Each row was made from one walk, in order. Every step used is in the known rows, and no mark comes twice. Write each row's walk.
Known rows:
rapa/runid/bokeg/sura/fusad: [-24.3 -21.0 -10.8 -58.1  27.5  14.2 -11.3  30.0  -1.8  -6.9 -14.2 -16.5
   0.7 -11.8  24.1 -30.9   6.3  12.5   7.5  22.3  57.9   5.2  34.3  36.5
   2.2  14.9 -25.3   6.0  20.7 -36.0]
sivedeb/kasub: [ 27.0 -16.9 -21.0  -3.3 -14.4  -1.8  -3.9 -18.9   3.6  25.0  -6.4 -26.6
   3.3 -18.9  17.3   1.8   2.6 -16.8  10.8   8.5  18.1  -1.2   8.7   0.5
  -6.0   1.5   2.7 -16.3  20.3  10.4]
sivedeb/kasub/rapa: [ 37.2 -23.0 -16.1  10.8 -18.2  -8.0 -16.5   7.5   7.4  21.9   4.8 -34.1
   3.7 -11.9  18.7  -6.4   1.8 -26.4  19.5   7.9  13.6   5.8  -3.3 -13.7
  -6.9   2.1  -0.1 -20.5  17.1  -1.2]
bokeg/sura/fusad/rapa/runid: [-15.8  -7.4 -24.1 -40.4  -3.1  -6.8 -13.8  -8.1  -5.0 -31.9   8.9   9.0
  11.5   3.6  10.1  -3.0 -11.6 -15.4  -5.2  12.4  45.2   0.6  -2.3  30.3
   3.7  12.7 -45.0 -15.4  25.3  -8.9]
kasub/rapa: [  5.7 -19.8  -0.7   0.7  -6.2  -7.6 -31.8  20.3  11.4   4.6  13.3 -23.1
   1.2   4.0   3.4 -16.2   4.4  -4.7   4.7   6.7   5.4   6.7  -6.1  -4.3
  -1.3 -18.0 -18.8 -14.0  -6.6 -19.8]
fusad/sura: [-24.8 -20.5 -22.4  -6.2 -10.0   8.7 -15.1 -38.3  -5.2  15.0   7.3   1.6
  19.4 -21.4  -3.4   4.6 -15.8  15.0  -2.0  -5.8  30.8  -6.1  -7.1  27.9
  11.9 -15.6 -14.4  -5.9  -9.9  18.4]
runid/bokeg/sura/fusad/rapa/kasub/sivedeb: [-22.6 -25.4 -22.1 -13.5  -6.1  -5.3  -6.4  33.0 -27.0 -25.5 -17.0  -5.9
  22.1  -7.4  14.6 -15.5  -2.2  -4.7   1.7   2.1  63.5   3.0   4.9  29.0
   9.5  35.6 -39.4 -15.3  20.3 -31.7]
rapa/kasub: [ -3.4 -25.6   9.1 -20.4  10.4 -16.4 -30.6  -0.8  -0.9  22.9 -11.8  -7.6
  14.5 -22.5   4.3  15.6  20.4  15.4 -11.1   8.3  28.5   5.1  42.4  24.5
 -12.0 -15.9  -9.8 -10.2  16.1  -1.1]
bokeg/sura: [ -4.0 -20.8 -16.0 -35.0 -16.0 -10.0 -12.3 -14.1  -5.1  10.0   6.0  -0.3
   8.3 -10.1  10.8   7.5 -14.5  -0.1 -16.7   2.6  53.8  -2.9   0.0  32.0
  -2.5  -6.0 -30.8 -10.3  15.5  -0.3]
fusad/rapa: [-25.8   5.5 -19.8  -0.3  -9.5 -15.2 -23.8 -21.4  -1.6  -8.6   7.3  -6.3
  12.4   5.4  -3.9  -6.2  10.1 -13.0  -1.1   2.6   1.3  14.3  -7.4   3.1
  14.8 -15.2 -19.8 -10.2   3.9   1.7]
sura/fusad/rapa: [-22.2   9.3 -24.8 -11.5   4.3  -3.3 -10.7 -20.5   1.7 -51.3   3.9   3.5
   7.3  14.9  -3.5 -12.2   9.5 -17.4   4.3   9.7  -7.1   0.5  -9.2  13.1
  12.9   9.5 -35.0 -27.5   9.0  -7.6]
sona/sura: [-38.3 -28.9  -1.0 -31.7 -10.0 -12.4 -20.4 -29.8 -23.9   4.2  -9.8  -2.0
  -3.5 -14.2   3.8   6.4  15.8  -0.3 -27.9 -10.0  23.4   1.1   6.8  33.6
   8.0 -11.8  -2.9  -4.7 -20.4  20.7]
rapa/runid/sona: [-22.6 -12.7   2.4 -48.0  15.7  -2.6 -17.9   0.5   1.1   6.3 -12.7 -19.5
 -15.2 -23.8  20.9  -9.3  23.0  27.3  -4.7  30.1  27.4  -5.2  47.9   9.6
  -4.8 -15.9 -19.3  18.2  17.5 -41.9]
runid/bokeg: [-21.6 -23.1 -16.2 -13.4   3.1   8.3  -2.2  20.2 -13.0   7.6 -23.1 -21.7
   0.9 -12.7  13.4 -23.6   8.2  12.5   5.4   1.7  36.1   8.3   8.4  26.0
  11.2   8.5 -10.6  -9.1  -2.8 -26.3]
sona/sura/fusad/rapa/kasub/sivedeb: [-44.5 -19.7  -6.7 -20.7  -8.8 -20.4 -25.6 -20.5 -28.5 -43.2  -9.4   8.7
  14.3  -1.9  -2.2   5.6  22.8 -17.1 -21.7  -9.4  18.2  -4.1   6.8  24.5
  10.5  14.0 -24.0 -12.9  -8.0  13.2]
sona/sura/fusad/rapa: [-47.3 -13.8 -14.0 -26.1  -6.7 -13.7 -19.3 -32.5 -27.7 -39.6  -5.8   8.5
   0.7  -0.9  -0.2   2.4  17.4 -19.3 -19.2  -7.7   8.2   3.0  -5.0  31.2
  15.2   6.7 -17.0 -17.7 -14.4  17.3]
sona/sura/fusad/rapa/kasub: [-44.0 -19.6  -7.1 -26.2  -3.6 -19.5 -25.2 -26.6 -29.9 -34.9  -9.0  10.8
   4.8  -6.6  -1.3   8.6  20.3 -16.1 -20.1  -7.1  16.1   5.8   5.7  32.8
  10.9   7.7 -15.3 -16.5  -6.7  17.9]
bokeg/rapa: [ -3.4 -15.5 -22.0   3.7   0.8 -15.0 -20.9  -7.8  -1.5  15.4   2.2 -10.5
   1.6  16.2  15.6  16.6   0.1 -13.9   1.2  -4.4   2.6   2.7  -9.1  12.8
   9.9  -2.3 -11.9 -25.7  14.6 -32.5]
kasub/rapa/sona/sura: [ -0.4 -22.9   9.7 -10.5  -4.6 -17.7 -40.2  29.3  -8.5   0.8   1.5 -17.4
  -4.9  -0.1  -1.7 -10.2  15.7 -11.1 -12.5   9.9   2.4   7.4   7.3   0.3
   4.2 -14.6 -19.1   4.6 -16.3 -19.6]
runid/sona/sura/fusad/rapa/kasub/sivedeb/gikiz: [-45.2 -20.8  -7.8  -3.9 -29.1 -34.5 -11.9 -22.8 -44.4 -31.7 -18.6   4.1
   0.2 -18.7  14.6  23.0  26.2   6.0 -28.1   5.5  13.1 -13.9  24.8   3.0
   8.2  11.4 -29.9  -3.6  15.7 -24.0]
sona/sura/fusad/rapa/runid/bokeg: [-54.2 -19.6 -12.8 -35.7   3.7  -8.7 -18.7 -12.2 -30.2 -39.6 -13.5   2.5
  -2.3  -3.6   6.5 -11.1  20.1 -14.5 -11.9  -2.6  22.3   8.3   6.0  33.6
  17.6  15.2 -15.8  -8.4 -10.0   3.6]
runid/bokeg/sura/fusad/rapa/kasub: [-21.6 -25.6 -22.7 -20.0   0.1  -5.3  -5.4  26.5 -28.9 -17.1 -17.5  -4.6
  13.2 -11.4  17.2 -12.4  -4.2  -3.5   2.9   2.1  61.4  12.8   5.3  36.2
  11.5  29.8 -32.3 -19.8  20.8 -25.7]
kasub/sura: [-14.9  -7.9  -4.6 -26.4  -8.5 -12.6 -23.8  -8.4   4.7  -2.8  10.0  -2.1
  10.8 -26.2   9.4   3.0 -10.9   9.3 -34.3  -3.0  29.4   8.7  -2.2  16.6
  -8.1  -2.1 -19.4   6.9  -5.4   4.0]

Write each row's walk:
[-19.6  -8.5   3.4 -39.4   4.2 -11.3 -19.6  -4.2 -20.6 -20.3 -18.6   3.6
  -8.0  -5.6  -6.6   2.6  23.7  -6.3 -27.6  12.7   2.6  -7.2  29.2  25.1
  10.6  -1.7 -21.8   9.9 -15.1  -6.4]  rapa/sona/sura/fusad
[-51.9 -17.3  -9.2 -14.8 -15.7 -18.8 -19.8 -24.9 -28.8 -38.2  -8.0  11.6
  19.6   3.0   0.9   8.7  25.8 -15.2 -23.6  -5.6  10.3  -3.1  11.4  21.8
  14.0  17.1 -21.6 -12.4   0.6  16.9]  sona/sura/fusad/rapa/kasub/sivedeb/gikiz
[-23.8  -6.0  -5.3  -2.8  -4.0 -32.7 -40.6  -6.0  -8.7  -5.0   7.0   1.4
  25.6 -13.9   0.1  11.5  10.4  -6.3 -15.8  -0.4  23.4  26.6  11.3   8.7
   1.2  -6.3 -21.0  -3.0  14.6   7.3]  fusad/rapa/kasub/sura
[ -0.8 -19.8   7.0 -13.0  -1.4 -13.9 -36.2  29.9  -9.3 -16.2   0.9 -12.9
  -6.3   4.5  -2.7 -13.5  15.0 -15.0  -8.9  12.1  -1.7   4.5   6.2   2.6
   5.0  -6.6 -24.3  -0.7 -16.2 -22.6]  kasub/rapa/sona/sura/fusad
[-30.5   1.9  -9.5 -11.0  -9.8 -24.0 -30.5 -13.0 -21.1 -12.5  -3.5   0.5
   4.5   1.8  -8.8   0.6  20.8 -18.5 -17.9   5.9  -2.0  15.2   8.5   7.2
  19.7 -13.3 -21.3   9.6  -7.9   2.5]  fusad/rapa/sona/sura
[ -9.0 -18.3 -11.8  -8.0   1.0 -24.9 -27.2   1.6 -20.4  11.0  -9.8  -5.1
  -5.1  11.5   9.7  22.4  10.2 -19.3 -14.9  -1.4  -0.5   4.0   6.3  17.1
  15.9   1.1 -11.8  -6.1   3.5 -31.7]  bokeg/rapa/sona/sura
[ -5.2 -26.8  -2.3 -26.9  16.2   2.9 -28.9  54.6   4.9 -11.7   3.4 -25.0
  -0.7   2.0  18.7 -36.1   3.8  -2.1  15.4  20.4  37.1  11.8   9.4  10.6
  -0.2   7.6 -28.3  -4.8   9.9 -44.2]  kasub/rapa/runid/bokeg/sura/fusad
[-15.8  -2.2 -10.6 -29.7  -0.7  -8.2 -17.8  -8.0   6.5 -38.2   9.0   5.7
  10.7 -17.6   7.8  -0.3 -10.3   1.6 -28.2   2.0  21.8   2.7  -6.3  20.9
  -5.8  14.2 -30.8  -5.3   0.1  -2.8]  kasub/sura/fusad
[-21.3 -25.6 -20.7  -6.7  10.5  -6.8  -8.9  32.7 -34.1  -7.5 -29.5 -12.8
  -4.8   4.5  17.8  -7.7   7.8 -11.4   0.7  -3.1  22.8   9.1   4.4  28.2
  22.3  29.7 -15.6 -14.3   3.3 -49.2]  runid/bokeg/rapa/sona/sura/fusad
[ -9.5  -4.3 -24.1 -31.8 -11.2 -12.7 -11.4  -8.1 -11.9 -33.6   7.8  11.0
  10.6   4.4   3.3   3.3 -11.7 -19.7 -11.4  11.4  36.2  -1.3  -3.5  26.8
   7.0  12.8 -47.6 -14.2  20.8 -10.0]  bokeg/sura/fusad/rapa/sona
[-17.0  14.2 -19.4 -15.5   5.9  -5.6 -13.6  -8.9  -3.3 -52.3  -1.6   5.1
   3.5  15.7  -8.3 -11.0  14.5 -20.3   0.6  16.8 -12.5  -1.5   3.5   9.7
  14.2   9.1 -39.1 -14.6   7.2 -16.5]  sura/fusad/rapa/sona
[-37.7 -22.6  -6.4 -14.7 -17.9 -34.4 -16.1 -23.4 -44.8 -27.7 -18.7   1.2
 -14.9 -28.3  12.4  21.7  22.3   5.1 -24.6   2.8  19.2  -3.4  20.5  12.2
   5.6   2.6 -23.1  -8.8   7.7 -21.0]  runid/sona/sura/fusad/rapa/kasub
[-15.0 -34.1 -16.1   0.5   9.5 -14.2 -19.5  38.2 -24.3  13.7 -20.5 -16.0
   9.3 -12.2  25.2   2.8   0.6   0.9   1.0  -7.1  44.3  20.9   9.1  27.2
   7.6  25.0 -10.2 -16.9  16.5 -43.2]  runid/bokeg/rapa/kasub/sura
[-21.8 -25.6 -13.0 -20.5  10.5 -20.8 -25.4   0.9 -16.1   9.9  -7.8 -14.5
 -11.7   0.9  29.0  16.6  11.5  -4.2  -4.7   6.0  17.0   3.3  16.2  12.9
   7.6   2.2 -12.6  -6.2  21.9 -51.3]  bokeg/rapa/runid/sona/sura
[-26.8   4.9 -19.0  -0.1  -4.1 -11.2 -14.9 -10.3  -1.9 -48.3   0.3   7.6
  29.2  16.7  -1.1  -2.5  20.7 -12.5  -0.3  12.5  -3.8  -6.2  13.3   6.8
   9.0  19.4 -38.9 -22.0  26.3  -8.3]  sura/fusad/rapa/kasub/sivedeb/gikiz
[ 33.4 -22.6 -11.1   0.5 -14.8 -12.4 -18.5  13.5  -6.8   1.8  -3.3 -24.4
  -3.1 -10.6  13.3  -4.3   7.8 -34.0  10.7  12.6   7.8   3.2   5.7  -9.0
  -2.1  11.5  -6.0 -11.5  11.1  -5.0]  sivedeb/kasub/rapa/sona/sura/fusad
[-28.7   3.7 -14.4 -28.9  -0.4 -17.9 -24.1  -4.5  -3.2 -48.9  10.4   5.9
   7.0 -18.6  13.1  -2.7  -5.0  -0.2 -24.3   8.7  21.9   9.8  -0.6   9.7
  -2.1  16.9 -36.9   4.6  10.0 -17.4]  kasub/sura/fusad/rapa/runid/sona
[ -3.2 -23.4   6.4 -18.8   7.1  -9.6 -35.3  33.0   7.4   2.4   5.7 -29.2
 -11.1  -7.8  16.8 -20.5  15.7   9.2   6.9  23.8  15.6   5.7  20.1  -9.2
  -5.0 -17.3 -23.6   5.4   6.3 -46.9]  kasub/rapa/runid/sona
[-23.3 -20.3 -29.8 -19.8  -3.9   0.5   0.1  22.0 -25.4 -21.2 -13.9  -6.8
   7.3  -5.2  17.3 -19.1  -9.2  -6.3   3.8   1.2  55.0   9.7  -6.9  34.6
  14.3  29.3 -33.1 -19.3  14.9 -26.6]  runid/bokeg/sura/fusad/rapa
[-50.8 -15.3 -10.7 -38.2   1.4 -10.6 -22.7 -24.5 -21.6 -40.3  -7.2   6.4
  -1.0  -1.3   2.9  -4.1  20.0 -15.3 -14.9  -1.3  13.6   3.8   5.4  31.8
  14.4   6.9 -17.2  -9.0  -9.6  12.0]  sona/sura/fusad/rapa/runid
[ -5.5 -23.1  11.3  -8.2  -0.5 -16.7 -31.6  10.0   2.3   5.5 -12.1  -9.4
  35.4 -14.7  -1.3   9.0  26.8  14.0 -14.5   4.0  33.7 -13.4  45.2   6.6
 -16.3  -3.4 -25.0  -1.4  14.6 -11.8]  rapa/kasub/sivedeb
[-37.9 -21.8  -4.4  -8.4 -23.4 -34.1 -15.9 -18.6 -43.7 -37.0 -18.7   1.1
  -4.6 -23.4  11.4  19.5  24.7   4.1 -25.7   1.6  21.3 -12.8  21.4   4.1
   5.0   8.7 -31.9  -4.1   5.7 -27.4]  runid/sona/sura/fusad/rapa/kasub/sivedeb
[-22.4 -21.2 -15.8 -21.6  13.2 -19.2 -23.6   0.3 -15.8  -6.1  -7.7  -9.5
 -12.5   5.8  27.8  14.5  11.4  -8.0  -0.9   8.5  11.7  -0.4  14.5  14.7
   9.5   9.6 -18.5 -11.5  23.2 -54.1]  bokeg/rapa/runid/sona/sura/fusad
[-13.7 -34.4 -16.3   3.1  10.3 -10.6 -15.8  35.4 -24.2  17.7 -24.4 -20.5
   6.5  -6.3  22.8   0.8   7.3   0.2   9.4  -4.7  35.7  15.9  12.8  27.2
  11.8  20.3  -8.3 -22.2  17.6 -46.4]  runid/bokeg/rapa/kasub
[-30.2   0.7 -15.6 -29.4   7.1  -8.9 -21.1  10.1  -1.6 -46.2   7.0   3.3
  12.9 -14.7  12.1 -15.1  -7.2  -3.7 -17.5   5.7  28.6  15.0  -4.4  18.3
   2.6  23.9 -32.6   2.3   6.3 -14.6]  kasub/sura/fusad/rapa/runid/bokeg
[-39.1 -22.5  -7.7 -35.1  -3.8  -7.1 -14.5 -28.6 -23.1 -32.0 -10.9   5.6
  -4.6  -6.7   1.8   2.9  15.4  -8.8 -23.5  -6.7  14.6  -5.8   3.0  36.6
   9.2   5.8 -14.7 -16.5 -16.5  15.0]  sona/sura/fusad
[-16.9 -31.0 -18.6  -1.0  12.3 -12.2 -15.8  37.8 -24.8  -2.8 -20.3 -12.1
   8.3  -8.1  24.1   0.8  -0.8  -2.3   3.6  -5.0  39.2  17.2   5.9  28.2
   8.8  33.6 -14.9 -23.9  19.4 -46.7]  runid/bokeg/rapa/kasub/sura/fusad
[ -1.7 -21.4 -11.9  -1.6   8.9 -30.2 -35.6   8.3  -8.0   1.0   1.8   0.6
  13.0  -0.6  17.8  32.4  -2.3 -11.7 -11.1  -4.6  19.8  10.0   6.4  20.7
  -2.4  14.9 -17.7 -23.8  28.5 -29.9]  bokeg/rapa/kasub/sura/fusad
[-18.2  -9.7 -23.4 -17.1 -20.9 -16.6 -11.7  -9.3 -10.9 -32.1   8.5  13.9
  31.5   9.0   8.4  10.0  -6.2 -14.9 -14.6   7.6  41.6  -8.3   4.5  21.5
   3.9  23.2 -50.3 -18.6  38.0  -3.8]  bokeg/sura/fusad/rapa/kasub/sivedeb/gikiz
[-24.3   6.2 -16.0 -19.4  -4.5 -15.8 -22.1 -10.3   1.5 -46.2  14.2   8.3
  15.1 -11.4   5.0  -2.2  -9.2  -9.8 -25.8   0.9  16.7  10.6 -14.9  14.4
   0.1  15.4 -32.7  -6.7   2.9   0.5]  kasub/sura/fusad/rapa
[-10.4 -23.0 -20.4  -0.6   8.4  -5.8  -9.5  38.0 -23.5  10.3 -25.6 -20.4
  -2.0   2.1  17.9  -8.7   5.6  -3.1   6.6   1.3  22.8  11.5   7.3  19.7
  19.1  18.5 -13.8 -10.7   7.4 -54.7]  runid/bokeg/rapa/sona
[-27.2   9.9 -19.9 -28.2  16.9   2.0 -17.0 -10.1   7.7 -50.8   2.3   1.2
   5.8  13.3   1.1 -20.6  14.8 -12.5   8.8  19.6  -1.6   1.8   7.2  14.1
  10.8   9.7 -34.4 -16.1  14.8 -15.8]  sura/fusad/rapa/runid
[-19.9   3.5 -14.8  -5.8   4.4 -11.1 -20.1  -5.4  -1.6 -54.0  -0.4   5.1
  22.7  11.0  -4.5  -4.8  17.2 -15.4   1.7   9.2   3.4  -5.0   9.3   8.3
   5.4  16.1 -40.3 -23.4  16.7 -12.4]  sura/fusad/rapa/kasub/sivedeb
[ 30.5 -29.8 -19.7 -11.2  -3.2  -1.1 -13.7  30.9   1.1   5.4  -2.4 -32.5
   3.2 -13.1  28.8 -19.6  -3.4 -27.3  27.8  19.2  38.4   8.1   7.2  -1.9
  -5.7  23.1 -10.4 -16.1  29.9 -18.4]  sivedeb/kasub/rapa/runid/bokeg/sura/fusad
[-21.6  -4.9  -5.6   8.3  -8.4 -26.2 -35.0  -3.2  -6.4 -11.1   1.6  -3.6
  33.4  -0.2  -5.9   2.8  22.7  -8.8  -5.7   2.2  16.1   8.1  17.3  -3.0
   2.1  -5.1 -28.6  -4.8  15.9  -3.9]  fusad/rapa/kasub/sivedeb
[-39.6 -18.3 -11.5 -15.1 -21.4 -28.9 -10.9 -30.0 -42.1 -32.5 -16.1   0.4
 -17.5 -22.4  13.2  15.5  18.6   1.6 -23.1   1.4  13.2  -7.3   8.1  10.4
  11.2   0.9 -25.0  -7.4   0.9 -21.8]  runid/sona/sura/fusad/rapa
[-26.6 -18.5  -3.2 -48.9  30.2  16.5 -14.7  29.5   4.2   9.6 -17.7 -25.1
  -2.9 -14.2  20.0 -34.0  19.3  20.7   8.7  23.0  40.9   9.6  40.9  27.1
   2.2   1.3 -11.7  13.1   9.1 -34.8]  rapa/runid/bokeg
[-25.2  -4.0 -11.6  10.5 -29.1  -0.3  -3.2 -11.2  10.0  -4.3   0.1  -8.6
  42.0  16.6   4.0  -6.6  20.6   9.9 -16.9   7.1   2.9 -30.4  22.2 -11.7
   4.0   5.5 -32.9   3.5  15.0  -8.9]  kasub/sivedeb/gikiz
